(in the rows, 128 means zero)
Known rows, with every step that occurs
C -> M -> V -> T -> Q: [130 118 121 120 127 108 183 105  73 103 163 136 136 120 175 156 113 166
 102  93 176 110 104 140 119  96  85 112 136 157 138 151 172 152 127  80
 159  97 117  70  72 122 137 142 115 102  93 166 164  99  48 181 143 133
 187 136 142 110 129 146 104  82]
D -> T -> S -> A -> B -> M: [ 46 159 122 116 155 145 168 173 139 171 110  97 140  84 102  73 157 128
  96 128 115 157 112  88 179  78 134  97 187 122 167 202 172 118  88 133
 159 158 142 173  78 136  84  77 121 142 102 128 174  64 139 128 160 126
  58 185 146 131  62 172 164 175]
Q -> T -> S -> A -> B -> M: [ 46 175 129 103 143 162 168 172 145 167 116  95 152  98 109  65 175 147
 103 126 124 161 103 115 158  76 135  94 186 150 160 199 172 129 111 122
 161 149 121 166  79 124  92  84 110 125 113 119 185  67 142 137 154 131
  66 192 151 139  76 149 165 161]
L -> C -> J: [117 128 149  72 115 167 121 107 116  84 119 167 137 141 123 154 126 173
  72 116 152 125 122 113 147 171 110 145 106 131 151 146 137 192 131 100
 136 138 131 164  97 140 132  89 104  79  98 153 107 150 141 144 171 167
 143 107  88 106 157  93 105 109]
S -> A -> B -> M -> C -> J: [120 194 138  74 145 140 144  99 105 118 109 151 149 109  92 109 137 153
  75 118 152 146 119  93 150 126  98 136 158 136 156 163 150 187 123  88
 141 150 134 164  60 180 166  69 125  66  58 119 145 151 131 155 191 185
 134 110 115 131 137 109 108 131]
Q -> T -> V -> M: [ 99 180  60  91 161 106 139 136  98 142 132  91 127 109 163 125  87 149
  94 103 125 120  97 165  98 144 113 145 175 135 123 104 151 128 165  98
 180 125 106  87  69 125 114 143 106  65 110 116 234  85 129 161 141 102
 169 168 158 146 125 140 132  86]
M -> C -> L: [117 150 187  77 123 111 131  98  80  98 100 145 130 113 120 114 111 129
  96  79 165 116  75 116 127 164 133 126 121 100 138 152 100 177  81 139
 154 138 131 145  90 124 124  98 147 105  80 136 101  93 141 190 164 146
 140 115 135  96 169  69 148 121]
J -> C -> M -> V: [143 211 102  79 135  69 177  93 110  56 135  74 134 115 171 110  65 187
 110  84 159  97 161  68 108 166  95 145 181 168 127 162 155  96 205  88
 166 125 163 101  99 159 161 130 140  48  95 161 127 125 109 171 126 155
 173 121 143 123 110 100 140 152]
D -> T -> S -> A: [116 113  62 117 116 186 103 116 168 142 118  81 133  68  81  79  51 128
  91 122 108 101  65  52 133 120 150  88 169 143 139 139 173  92 106 132
 156 137 147 162  86 122 107  87 135 120 109 111 121  99 157 154 133 129
  73 142 170  94  99 141  93 155]
J -> C -> M: [163 156 127 103 150  58 181 106 147  65 157 114 124 101 135  77 106 204
  95 132 139 123 145  72 133 151 104 159 178 154 123 145 154 104 150  78
 144  98 148 124  76 121 138  81 144  38  75 178 146 125 126 179 181 184
 162 150 118 148 123 108 130 130]
V -> M: [ 96 134 111 126 169  93 144 134 122 143 121 133 112  99 134 144 101 134
  88 128 126 121 111 167 144 142 119 158 157 104 115 120 138 119 124 116
 153 120 115 113 110 148 106 112 126  80  73 138 195 106 119 125 154 126
 166 149 133 152 125 145 159 107]
L -> C -> M -> B: [ 85 143 199  68 105 104 139 119 139 115 130 123 122  84 112  60 173 164
 100 114 157 115 123 139 109 141 138 145 127  81 162 156 165 168 103 119
 119 137 153 163  94 141 107  62 108  88  94 138 132 101 153 141 187 154
  92  99 118 133 107 105 143 132]
V -> T: [102  92 123 182 144 149 152 120 126 120 132 151 126 115 152 156 133 139
 120 137 154 141  86 149  94  98  97 137 170 117 156 103 162 128 103 113
 114 125 142  93 110 115 127 148 103 106 130 159 174 127 105 137 136 117
 142 132 139 126 115 149  93  80]
D -> T: [103 109 120 160 148 121 149 152 122 139 108 113  99  84 130 143 113 139
 144 103 125 128 106  65 152 128 146 131 163  82 154 143 119 125 102 126
 140 147 155 151  87 130 114 107 132 171 116 145 140 104 113 158 133 119
  98 105 126 111  84 152 113 122]
A -> B -> M -> V -> T -> D: [ 85 163  94 138 136 177 152 136 117  94 131 131 120 115 178 136 110  93
 118  99 125 120 138 113  53  63 113 112 182 119 165 115 171 135 165 140
 128 202 164 138  81 165 129 180 137 127 116 195 186 118 137 128  98  90
 151 141 163 111  94 112 154  83]
Z -> C -> M -> B -> A: [ 85 132 167 102 145  87 142 117 155 134 159 112 149  71  91  76 179 132
  83 128 146 124 133  85  94  49 151 138 130 130 157 156 165  96 117  99
 116 117 125 137  61 111 111  74 144  84 122 117 150  79 133 127 184 161
 116 158 155 111  64 144 130 158]
Z -> C: [ 81 124 170  78 110 141 134 154 124 111 158 144 151 123 122  90 151 143
  91  98 107 113 113 108 139 127 125 160 104 142 144 148 140 163 134 150
 130 129 134 163  89 129 121  85 137 159 114 102 144  97 137 136 143 164
 142 122 150 102 163 133 146 123]
A -> B: [115 153 138 131 128 113 159 143 111 100 126 162 131 111 137 118 169 150
 146 134 132 138 140  97 172 132 123 141 130 105 164 181 129 113 109 162
 153 156 122 126 141 149 151  94 103 160 100 111 178 134 123 131 142 131
  94 145 132 148 129 146 131 137]
Z -> C -> M: [108 134 169  98 145  94 158 111 147  93 169 128 141 100 126  57 136 194
  84 105 132 111 129  93 148 141 113 174 144 140 132 134 158 130 134 104
 138 115 152 148  69 117 122  65 125  80  92 136 152 111 119 157 188 199
 142 157 142 130 133 119 150 132]
Z -> C -> L: [ 63 117 205  79 113 148 117 134 104 109 138 168 138 116 132 101 137 144
  58  86 139 109  71 108 145 154 135 148  80 118 146 157 113 174  79 164
 152 120 133 159  93  97  75  82 133 140 110 133 125  69 150 159 148 162
 140 131 141  68 170  93 165 129]
Q -> T -> S -> A: [111 137  70  92  97 208 104 119 165 133 129  78 151  82  91  71  81 154
  97 124 121 107  59  93 103 122 155  84 169 182 127 135 176 120 137 116
 156 134 118 151  89 106 118 100 125  93 120  95 138 103 168 164 127 136
  81 157 181 107 115 107  98 136]
T -> S: [112 116  83  70 136 192 113 130 157  80 171  76 125 131 118 112 102 131
  96 113 125 131  97  78 116 115 133 106 139 149 113  97 159 123 155 135
 189 160 129 113  88 106 150 110 109 137 125 143 108 102 138 145 134 118
  95 160 124 117 126 125 121 134]
V -> M -> C -> J: [134 177 125  72 156 120 140  91  96  91 120 159 127 110 108 150 108 160
  70 110 152 135 112 115 134 162  96 168 146 122 128 116 133 189 142  80
 154 146 127 132  64 182 178  83 122  48  40 133 149 162 118 160 198 179
 175  97 103 140 159  99 103  95]
A -> B -> M -> C -> J: [115 195 149  70 150 133 156 109  96 101 120 153 140 119 104 126 154 157
  81 112 153 160 127  98 152 128  94 145 150 128 156 155 140 197 132  88
 146 158 134 153  57 178 176  75 115  79  60 134 145 152 121 153 197 178
 138 111 101 138 136 110 114 122]
Q -> T: [ 98 150 138 106 113 166 151 159 124 128 129 106 136 117 144 123 169 187
 154 107 150 137  93 148  83 132 148 132 163 160 122 138 123 166 165 100
 140 139  97 133  98  97 133 135 106 123 142 111 168 115 131 174 126 123
 114 139 146 133 121  86 120  81]
M -> B: [ 89 149 178  93 105 135 115 136 130 146 130 128 119  96 107  88 182 114
 125 132 142 129 122 148  93 109 137 126 106  88 157 144 149 166 107 146
 113 144 141 144 124 149 122  91 111 137 121 111 138 115 152 117 142 121
  90  75 125 126 102 125 131 138]
V -> T -> S -> A: [117 107  64 127 115 201 103 101 168 130 131  99 147  80  89  92  63 129
  80 141 124 104  57  92 112 106 127  90 174 158 138 118 191  99 112 122
 141 125 143 134  96 114 114 107 123  90 112 120 136 111 155 145 134 130
  96 151 178  98 115 135  86 134]
D -> T -> S -> A -> B -> M -> V: [ 61 209  96  81 142 138 169 139 109 128 106  51 137  94 148 104  97 140
 110  76 139 124 131  70 141 112 111  97 193 145 162 204 166 103 162 126
 183 170 159 136  89 167 124 122 123 126 113 129 147  79 117 137 107 109
  97 146 161 110  65 144 162 182]
Z -> N: [145 110  96 156 140 176 114 106 141 120 139 132  96 103  92 158 126 104
 154 117 138 116 128  80 126 143 161 157 140 142  85 143 136 134 140  93
 105 142 108 138 116 119 147 117 128 128 112 171 156 149  98 123 128 155
 132 123 131  54  88 142 121 154]
S -> T: [ 72 135 137 135 160 128 159 133 134 132  98 114 113 117 142 169 114 166
 127 122 136 138 111  95 148 121 114 111 119 109 110 154 138 176 124 157
 112 130 157 136  86 140 143 139 166 122  95 166 117 136 102 172 161 119
 123 122 139 155 107 131  91  84]

Rows
[101 137 107 159 140 144 161 102 104 102 127 119 127 117 183 162  96 143
 125 106 169 123 104 132  78 116  80 132 184 130 155 122 168 113 148 108
 130 138 160  79 113 140 141 176 103  93 133 161 167 128  93 140 104 108
 160 115 152 112 103 139 100 100] | M -> V -> T
[111 120 139 101 133 112 174 136  89 131 140 135 126 125 147 178 126 164
 112 110 144 123 106 120 163  95 108  87  80 144 110 178 143 203 109 131
 143  96 110 114  66 123 140 127 165 145  75 162 128 101  57 193 163 126
 161 128 130 131 136 150  95  70] | S -> T -> Q
[109 189 156  69 146  87 167 126  97 127 100  97 142 119  99  92 141 114
 120  87 139 148 121 134 123 111 120 124 185 124 135 155 137 179 127  95
 133 156 136 162  57 168 155 110 169  99  80 117 118  91 124 160 173 141
 135 125 131 145 131 116 162 134] | B -> M -> C
[ 63 138  79  85 152 199 156 135 134  71 162  69 131 120 150 126 104 150
  90  97 154 143  84  77 101  90 101 108 191 144 149 120 190 113 158 126
 197 179 151  93  75 122 152 131  84 121 118 165 153  85 114 149 134 103
 100 172 142 121  98 143 121 127] | A -> B -> M -> V -> T -> S
[ 68 168 127  82 138 101 125 141 109 157 121 105 105  70 127  96 136 111
  99 115 130 120 106 145  97 118 127 141 138  62 166 133 161 152 111 133
 154 141 143 122  78 161 102  96 106 111  97 114 205  77 145 135 155  99
 114  92 141 135  89 157 132 120] | D -> T -> V -> M -> B
[116 143 166  86 116 112 137 129 111  78 121 155 125 120 144 120 108 155
  72 111 146 124  93  86 134 160 125 128 114 130 134 168 111 150  96 137
 155 100 128 133 108  98  93 100 147  99  97 173 114  83 160 188 144 150
 161 126 120  86 155  85 144 130] | J -> C -> L
[ 81 130 142 115 156  86 133 129 146 156 134 116 136  70  96 117 163 107
  87 135 138 126 126 121  95  49 157 130 135 114 147 144 154  91 111 106
 119 121 110 116  81 126 103  96 145  84 114 122 167  74 133 109 170 125
 128 156 151 121  57 156 135 145] | V -> M -> B -> A
[107 168 175  76 116  84 152 126 142  98 149 118 119  79 114  52 166 167
 100 133 148 127 139 105 100 121 123 149 143 105 154 155 168 150 122 111
 123 123 156 143  90 144 127  61 120  77  83 146 152 111 148 153 183 162
 115  90 117 143 100 115 132 135] | J -> C -> M -> B
[129  98 131 122 124 107 165 149  80 138 147 136 117 101 138 157 127 144
 124  98 136 119 100 101 164 101 135  98 107 127 142 173 132 169  94 107
 161 106 108 118  65 117 118 109 138 176  93 144 146  83  66 187 144 122
 142 115 124 100 117 157 106  97] | D -> T -> Q
[134 208  92  49 150  70 160 106  70  99 110  90 132 105 128 106  89 137
 119  75 142 113  92 143  88 157 112 147 190 122 125 116 139 166 163  92
 171 154 119 113  46 168 175 125 149  64  61  97 185  99 128 198 170 119
 175 128 160 154 163 110 131  83] | Q -> T -> V -> M -> C
[107 136 108 158 154 121 175  88 113  94 135 113 126 100 180 145  91 169
 113 106 178 116 104 125  84 121  77 142 199 131 151 113 175 105 153  88
 135 129 169  76  98 138 143 156 101  59 116 174 172 129  85 156 130 128
 162 132 150 121  99 131 105  98] | C -> M -> V -> T
[ 80 173 199  75 136 108 154 122  79 114  93 143 135 107 120 101 143 125
  87  78 160 138  82 116 148 141 128 120 141  98 154 180 112 183  67 141
 162 149 129 158  77 131 109  86 143 110  76 139 120  68 137 180 174 148
 121 141 129 106 149  85 174 137] | A -> B -> M -> C -> L
[ 74 217 125  86 139 117 178 140  92 128 109  75 140 123 164 119 125 138
 124  85 151 135 158 108 138 118 100 115 171 143 153 201 151 117 173 123
 165 156 147 122 114 172 136 139 126 120 124 131 148  94 107 125 104 115
 122 143 145 123  77 138 179 174] | A -> B -> M -> V
[100 131 151 120 150  83 141 113 160 144 149 104 142  71  94  92 172 127
  95 136 146 125 140  94  94  47 150 125 140 123 154 148 161  83 119  93
 112 117 124 123  73 111 114  90 141  77 123 131 145  89 129 124 180 148
 111 164 145 119  52 141 125 159] | C -> M -> B -> A
[116 115  95 159 131 186 125 128 133  97 142 150 116 120 157 144 110  84
 118 120 115 118 122 130  44  70 128 116 158 110 151  73 166 146 146 139
 107 185 156 139  86 139 122 175 142 127 125 193 169 132 146 130 110  96
 155 133 154 111 118 104 127  58] | V -> T -> D
[ 96 127 147 116 136 101 126 126 151 152 139 112 145  84  91 109 176 103
 106 135 139 133 137 100  87  41 160 116 120 123 153 150 150  95 121 111
 108 127 116 125  90 119 112 105 147 108 139 117 135  84 138 111 156 126
 107 147 146 107  56 149 123 157] | M -> B -> A
[100 199 158  70 150  82 183 136  87 116 103 110 144 111 103  86 160 125
 130  94 142 151 129 118 142 113 118 131 185 113 154 183 138 176 118 115
 145 170 133 161  66 180 169  91 157 116  64 110 139  99 122 158 182 141
 120 133 136 155 129 127 162 139] | A -> B -> M -> C
[ 89 187 132  72 147 114 180 122 104 110 108 104 152  95  94  76 137 124
 113  95 144 146  94 106 130  98 113 112 210 125 159 173 171 164 110 110
 152 173 139 156  48 172 163  89 143  97  56 115 151  86 127 168 183 139
 107 146 155 146 124 133 139 134] | V -> T -> S -> A -> B -> M -> C
[ 91  98  76  89 148 186 129 152 151  90 158  63 106 102 118 123  89 141
 109  95 122 133  83  35 130 117 146 106 163 115 134 112 153 119 136 136
 196 174 145 134  61 110 139 101 114 166 116 152 116  87 124 165 139 105
  72 146 127 106  95 141 111 130] | D -> T -> S
[110 148  84 142 125 183 129 118 118  86 136 126 116 119 177 149  87  90
 118  98 124 104 135 115  34  82 117 116 170 123 156  87 163 138 176 136
 119 195 166 130  94 157 136 190 145 120 122 194 161 130 138 135  90  90
 166 119 164 101 114  98 135  69] | M -> V -> T -> D
[102 158  51 118 180  81 140 131  97 150 119  96 107  91 155 138  59 127
  90 102 112 115 101 123 128 140 112 148 176  96 139 112 143 104 130 110
 184 130 133  95  65 136 106 133 120  91  99 135 220  80 125 156 146  96
 159 155 148 136 107 172 130 102] | D -> T -> V -> M
[119 186 130  66 123  91 164  86 107  72 117  78 137 120 167 114  69 185
 114  65 170  86 148 100 116 187 104 139 166 145 135 167 153 114 188  96
 162 140 165 121 105 152 143 131 131  62 104 153 106 114 116 159 127 147
 152 128 143 116 116  91 155 150] | L -> C -> M -> V
[ 87 150 113 102 157  81 128 124 135 153 140 101 137  77 105 107 146 101
  84 128 134 125 127 115  79  49 149 123 138 118 154 137 158  89 123 106
 133 117 113 105  69 125 105 112 139  79 129 115 180  68 137 118 164 114
 130 165 156 118  61 162 128 146] | T -> V -> M -> B -> A
[135 200 106  52 151 132 139  95  81  92 125 134 137 115 123 140 105 172
  74  96 159 133 102 114 111 162  95 158 160 139 136 111 140 197 165  69
 170 147 118 121  42 164 184  99 111  41  58 123 176 149 124 185 186 164
 174 108 121 138 162  96  91  76] | Q -> T -> V -> M -> C -> J
[103 161  85 119 115 162 150 116 129  93 126 122 150  77 122  96 107 155
 116 127 136 117 100  64 153 119 117 111 171 134 175 180 176  83 118 153
 170 162 137 121 122 151 147  91  98 127  90 105 179 122 139 143 131 130
  80 154 172 127 113 144 107 150] | M -> V -> T -> S -> A -> B
[ 65 158 108 159 144 146 177 120 111 135 108 116 143  97 162 136 112 143
 112 113 165 135 100 133 102  93  81 117 205 133 172 164 185 109 126 107
 130 140 160 103 104 151 120 152 106  89 121 153 188 104 103 129 117 115
 134 141 165 118  80 155 119 123] | S -> A -> B -> M -> V -> T
[103 127 128 116 127 127 185 125  67 128 153 130 140 127 169 166 127 143
 102  94 164 127  99 156 120  77  86  94 136 163 142 161 171 169 123  85
 156 103 113  81  70 121 121 153 121 122 106 164 164  80  51 170 130 113
 179 135 140 104 118 160 120  90] | B -> M -> V -> T -> Q
[ 63 152 120 151 152 140 185 125 102 120 117 117 133 111 175 148 130 146
 119 108 167 145 110 131 100  89  76 127 202 126 173 152 175 119 135 110
 139 147 158  95  98 147 131 155 100 102 125 164 189 104  93 130 118 109
 140 142 151 123  85 152 128 115] | A -> B -> M -> V -> T
[105 203 150  74 141  85 175 125  97 131  90 112 152  96  93  74 147 119
 125  96 137 142 119 118 144 111 120 118 193 121 153 191 148 169 109 113
 137 163 132 169  69 184 159  84 160 106  63  94 140  96 135 162 179 148
 110 129 151 151 131 125 156 149] | S -> A -> B -> M -> C
[134 196  87  66 162  54 157 103  66 103  99  94 122  96 124 117  66 118
 116  70 134 111  99 115 112 156 110 148 195  97 139 122 136 155 141  99
 174 158 136 118  37 179 172 114 160  79  53 110 174  97 123 190 172 117
 167 114 153 144 150 131 128  97] | D -> T -> V -> M -> C
